What can hang from each mark
lupasi: tetepa vurip
meno: debofof tetepa vurip
piron: debofof tetepa
difi: letaz vulelo
tetepa: lupasi piron
letaz: vurip
vurip: lupasi
debofof: meno piron

Known rows, with every way that one mark hangs from another
debofof(piron(tetepa)): [ -5.8   5.9   1.3 -11.7  34.9 -21.2  24.4 -17.8  -1.0  13.4  -4.1   0.1
   2.7  12.2 -19.0   2.8  -5.8 -10.9 -19.0 -14.5   9.7  -3.2 -11.6]
debofof(meno): [  2.2   3.6 -10.6 -22.0  -3.1   2.6  30.1 -10.2   5.4   3.6  -1.0  -5.6
  -1.2   3.5  -0.2  -5.7  -9.3  -6.0  10.0  -4.9   0.6  22.4 -13.6]
lupasi(tetepa(piron(debofof(meno))) vurip): [ -7.9 -35.4  -2.0 -23.9  -2.1  12.8  -0.9  -8.4 -13.6   3.4 -23.8   5.5
  16.4  12.0   9.3  10.4 -14.2  -4.6  16.9   3.5   1.6 -16.1  -6.4]
debofof(meno(tetepa vurip(lupasi)) piron): [ -0.4 -23.5   3.9 -34.0   0.4 -15.6  46.5  -9.4  23.6  36.4   6.1  -4.3
   1.0  15.3 -21.1   1.9 -28.6 -19.1  -4.8 -18.8 -27.3  -7.5 -12.9]
debofof(meno(vurip) piron(tetepa(lupasi))): [ -4.4 -14.9   7.7 -26.0  20.9 -16.2  42.9 -14.8  14.9  37.4  -2.4  -5.6
 -10.0  12.0 -34.5   4.9 -15.3  -9.1 -11.1 -14.0 -10.6 -10.0 -11.1]
vurip(lupasi(tetepa(piron(debofof)))): [  0.3   5.8 -11.1 -22.3 -21.3 -34.5  -1.5  -4.2  14.9  10.0   2.3  -9.6
   4.3  15.0   9.1   1.2 -14.4 -12.7  -1.4 -14.2  10.5 -19.5   3.8]
vurip(lupasi): [  1.6  14.5 -13.8 -25.0 -17.9 -41.9  -5.4  -0.4  20.5   5.9  16.2 -10.4
   6.3   6.7   9.9  -6.0 -14.2 -15.0  -0.1 -19.1   8.7 -10.8  -0.4]
vurip(lupasi(tetepa)): [ -2.8   5.0 -13.5 -25.7 -21.4 -44.7  12.4  -4.9  16.5  18.4   5.3  -8.5
   8.3   8.4  12.4  -3.8 -15.8 -17.9  -1.5 -15.4  13.2 -23.8  -3.8]
difi(letaz(vurip(lupasi(tetepa(piron)))) vulelo): [ 10.3  -0.8 -22.8 -22.2   2.4 -24.2 -25.7 -10.5   7.2 -14.8   0.9 -27.7
  -4.8  15.9  25.1   2.2 -16.3   2.8  51.1 -24.8 -14.0   7.6  15.4]
piron(debofof): [  8.3 -11.4 -15.7 -11.9   3.7  -4.0   7.6  -1.6 -13.5 -24.1  -2.5  -1.9
   2.9   0.2  -9.6   4.5   6.9  -3.5  -4.7 -15.1   8.7   5.9   2.0]
tetepa(lupasi): [ -2.0   5.8  -4.2 -18.5  -4.2 -30.1 -12.8  -3.1   7.6  15.7   8.8  -8.2
 -13.7   0.2  -2.0   2.3  -7.4  -8.1   3.9  -7.3  -5.7 -11.8  -1.4]
letaz(vurip(lupasi(tetepa(piron(debofof(meno)))))): [  2.6   0.4  -3.5 -25.9 -13.3 -19.0   5.4  -1.1  -5.6   2.1  23.5 -12.4
   4.9   7.0  13.6   0.2 -21.3  11.9  28.2 -19.9  13.0  -2.6   4.8]
meno(debofof(piron) tetepa(lupasi) vurip): [-11.6 -43.7   8.7 -24.9 -16.2 -31.7   8.7 -20.1  26.2  41.1 -17.1   8.0
  -6.2   0.4 -22.4  20.8 -10.6  -5.9 -20.8 -25.8 -44.9 -55.8  -5.4]
vurip(lupasi(tetepa(piron))): [ -3.2   9.6  -8.6 -24.1 -20.9 -37.7  -3.1  -7.8  19.1  16.7   4.0  -8.7
   4.8  15.1  12.0  -1.6 -18.2 -13.4   1.2 -12.9   8.9 -19.6   0.3]
difi(letaz(vurip(lupasi(tetepa)))): [  8.7   6.1 -16.0 -20.2   0.8 -40.5   0.0  -7.8   6.5  -1.3   7.5 -18.3
   5.3   9.1   5.4   0.7 -16.8  -0.2  33.1 -39.3 -10.9  -3.0   3.8]
piron(debofof tetepa): [  0.6  -0.6 -13.0  -5.9  15.8  -6.5  15.3 -10.9  -8.9 -27.5 -14.9  -8.6
  -3.5  -4.6 -24.1  11.2  10.1  -2.9 -22.6 -11.1  11.2 -14.8   5.8]
vurip(lupasi(tetepa(piron(debofof(meno))))): [  1.8   7.4 -11.7 -24.3 -23.5 -28.2   7.5  -3.8  17.1  12.3   1.9 -11.1
   2.5  16.0   9.2   0.3 -16.4 -12.7   1.5 -11.7  10.6 -12.8   1.9]
letaz(vurip(lupasi(tetepa(piron)))): [ -2.7   2.3  -0.2 -25.6 -10.0 -28.1  -5.2  -4.8  -3.9   6.6  24.7 -10.1
   7.3   6.2  16.5  -1.5 -23.3  11.1  28.5 -20.9  10.7  -9.8   3.0]
tetepa(piron): [ -2.9   9.8   0.6 -13.8   6.3   0.0 -29.0 -16.8   3.7  -7.1  -2.1  -1.0
  -2.7  15.3  -1.6   1.4  -8.5   2.1   7.8  -7.8  -8.0  12.4   0.0]
lupasi(tetepa vurip): [-13.9 -38.1  -4.3 -26.6  -0.6  -7.2   9.9  -9.6 -13.5  13.2 -18.5   8.4
  23.9   1.4  14.1   4.0 -14.2 -11.6  15.0  -1.0   5.4 -29.1 -15.4]

Rows
[  1.1  -5.3  -9.3 -15.1   3.9  -0.6  13.4  -0.3  -1.2  -8.4 -13.9 -15.2
 -11.9  -4.1 -18.9  15.3  -0.5  -5.0  -8.8   0.7   4.2 -18.8   5.1] => piron(debofof(meno) tetepa(lupasi(vurip)))
[-10.2 -14.9   2.1 -18.3 -13.1 -18.9   0.6 -13.6  16.5  31.5 -19.8   6.3
  -0.2   3.4   5.2  20.0 -11.4 -10.6 -13.1  -9.5 -23.5 -38.8  -9.9] => meno(debofof(piron) tetepa(lupasi(vurip)))
[-12.7   2.8  -0.8 -16.3  10.6 -22.7  -8.5 -10.7   6.4   6.0  -8.7  -9.6
  -6.9  -4.7 -10.5   9.5  -7.1  -7.7  -7.5  -1.3  -1.6 -34.1  -0.7] => piron(tetepa(lupasi(vurip)))
[-11.0 -29.3   3.0 -27.9 -40.0 -26.8 -19.2 -21.8  41.1  17.9 -17.4   2.1
   0.5   5.0  -9.5  17.4 -15.4  -1.5 -14.1 -26.9 -45.5 -54.1   5.6] => meno(debofof tetepa(piron) vurip(lupasi))
[  0.5  -8.6   3.1 -18.6  -2.9  -0.7 -54.9   3.3  -0.5  -2.3  -1.1  -6.2
 -10.2  12.8  -1.6  15.7 -10.4   1.1  14.4  -0.1 -11.8 -11.6  11.9] => tetepa(lupasi(vurip) piron(debofof))
[ -2.3  -1.3  -3.4 -26.8 -11.1 -33.3   5.4  -2.8  -5.6   7.5  26.6  -9.6
   9.6   1.3  16.8  -3.0 -21.4   8.4  25.6 -22.8  14.2 -12.3   0.3] => letaz(vurip(lupasi(tetepa)))
[ -6.7  -1.4   8.0 -21.9  -2.3  -8.1 -58.1  -3.3   8.0  12.2   1.8  -4.9
  -9.2  13.7   4.8  10.2 -17.9  -0.7  19.2   2.2 -16.5 -12.9   4.8] => tetepa(lupasi(vurip) piron)
[  1.6 -12.9  -7.0 -15.9   2.6  -9.6  22.3  -5.6   5.2  -3.7 -11.9 -15.4
 -19.2  -5.0 -35.2  14.8   2.0  -2.2 -16.6  -8.4  -5.5 -24.2   7.9] => piron(debofof(meno(vurip)) tetepa(lupasi))
[ -8.7   0.0  -2.6 -13.0   2.9 -23.3   4.5 -18.2   7.9  20.6 -22.0   7.4
   5.3   6.4  -0.1  12.7   4.2  -0.4 -19.6 -15.8  11.5 -23.2 -10.2] => meno(debofof(piron(tetepa(lupasi(vurip)))))
[ -3.6  -2.3   0.5 -24.9 -11.8  10.7   5.2  -9.0  15.7  13.8  -5.6  -9.6
 -11.1   6.5   0.3   6.5 -24.3  -9.5  14.7   6.0 -29.8   1.8  -6.8] => debofof(meno(tetepa(lupasi(vurip) piron)))
[-14.5 -31.2   2.2 -24.7   0.8   2.8 -12.3 -13.3  -9.6  11.0 -21.2   8.1
  19.0  11.7  13.5   7.5 -17.3  -5.7  18.6   2.5  -1.4 -23.1  -9.7] => lupasi(tetepa(piron) vurip)
[-10.6 -32.4   4.8 -20.9   0.2 -34.7  11.1 -23.7  17.2  29.9 -20.4  10.5
   1.6   3.0 -25.9  14.1   4.4   3.6 -25.0 -31.0 -10.5 -42.7  -5.8] => meno(debofof(piron(tetepa(lupasi))) vurip)
[ -2.4 -28.5   8.5 -30.6   7.3 -10.0  42.4 -10.4  17.6  41.8   2.4  -2.9
  -8.7  12.1 -26.3   5.9 -25.6 -15.5  -2.4 -13.2 -33.8  -8.0 -13.7] => debofof(meno(tetepa(lupasi) vurip) piron)
[-12.2  -7.2   3.0 -16.4 -27.1  -5.8 -32.5 -17.4  22.0  15.1 -25.6   2.1
  -7.6   2.9  10.2  22.4 -11.8  -1.1  -3.1  -2.8 -34.5 -37.0  -0.1] => meno(debofof tetepa(lupasi(vurip) piron))
[ -6.4 -46.9   6.7 -24.2  -5.1   0.3  -9.4 -16.2  11.7  -4.3  -8.2   0.4
  -3.9   1.9 -31.3  14.9 -16.4  -4.0  -3.7 -18.2 -55.0 -30.8   6.1] => meno(tetepa(piron(debofof)) vurip)
[  7.1 -32.1 -10.8 -21.4  -7.1   7.6  29.3  -3.8  -1.2 -12.9  -7.0  -4.9
  -2.1  -1.9 -21.0   8.3  -4.3  -6.0  -2.2 -14.2 -18.2  -1.8  -0.1] => piron(debofof(meno(tetepa vurip)))
[ -3.8 -24.4  -2.4 -18.3  -3.4   0.2  17.6 -17.6  -4.7   7.6 -19.3   0.9
   0.4  12.2  -9.0   7.0  -7.4  -1.6   3.2  -6.9  -3.7 -10.0  -2.8] => lupasi(tetepa(piron(debofof(meno(vurip)))))
[ -7.4 -36.1  -1.4 -29.6 -20.8 -49.1  18.9 -17.8  24.0  40.5 -13.8  10.6
  14.2  10.9  -9.1   8.4  -4.2  -4.0 -19.0 -36.7  -1.5 -47.1  -7.1] => meno(debofof(piron) vurip(lupasi(tetepa)))
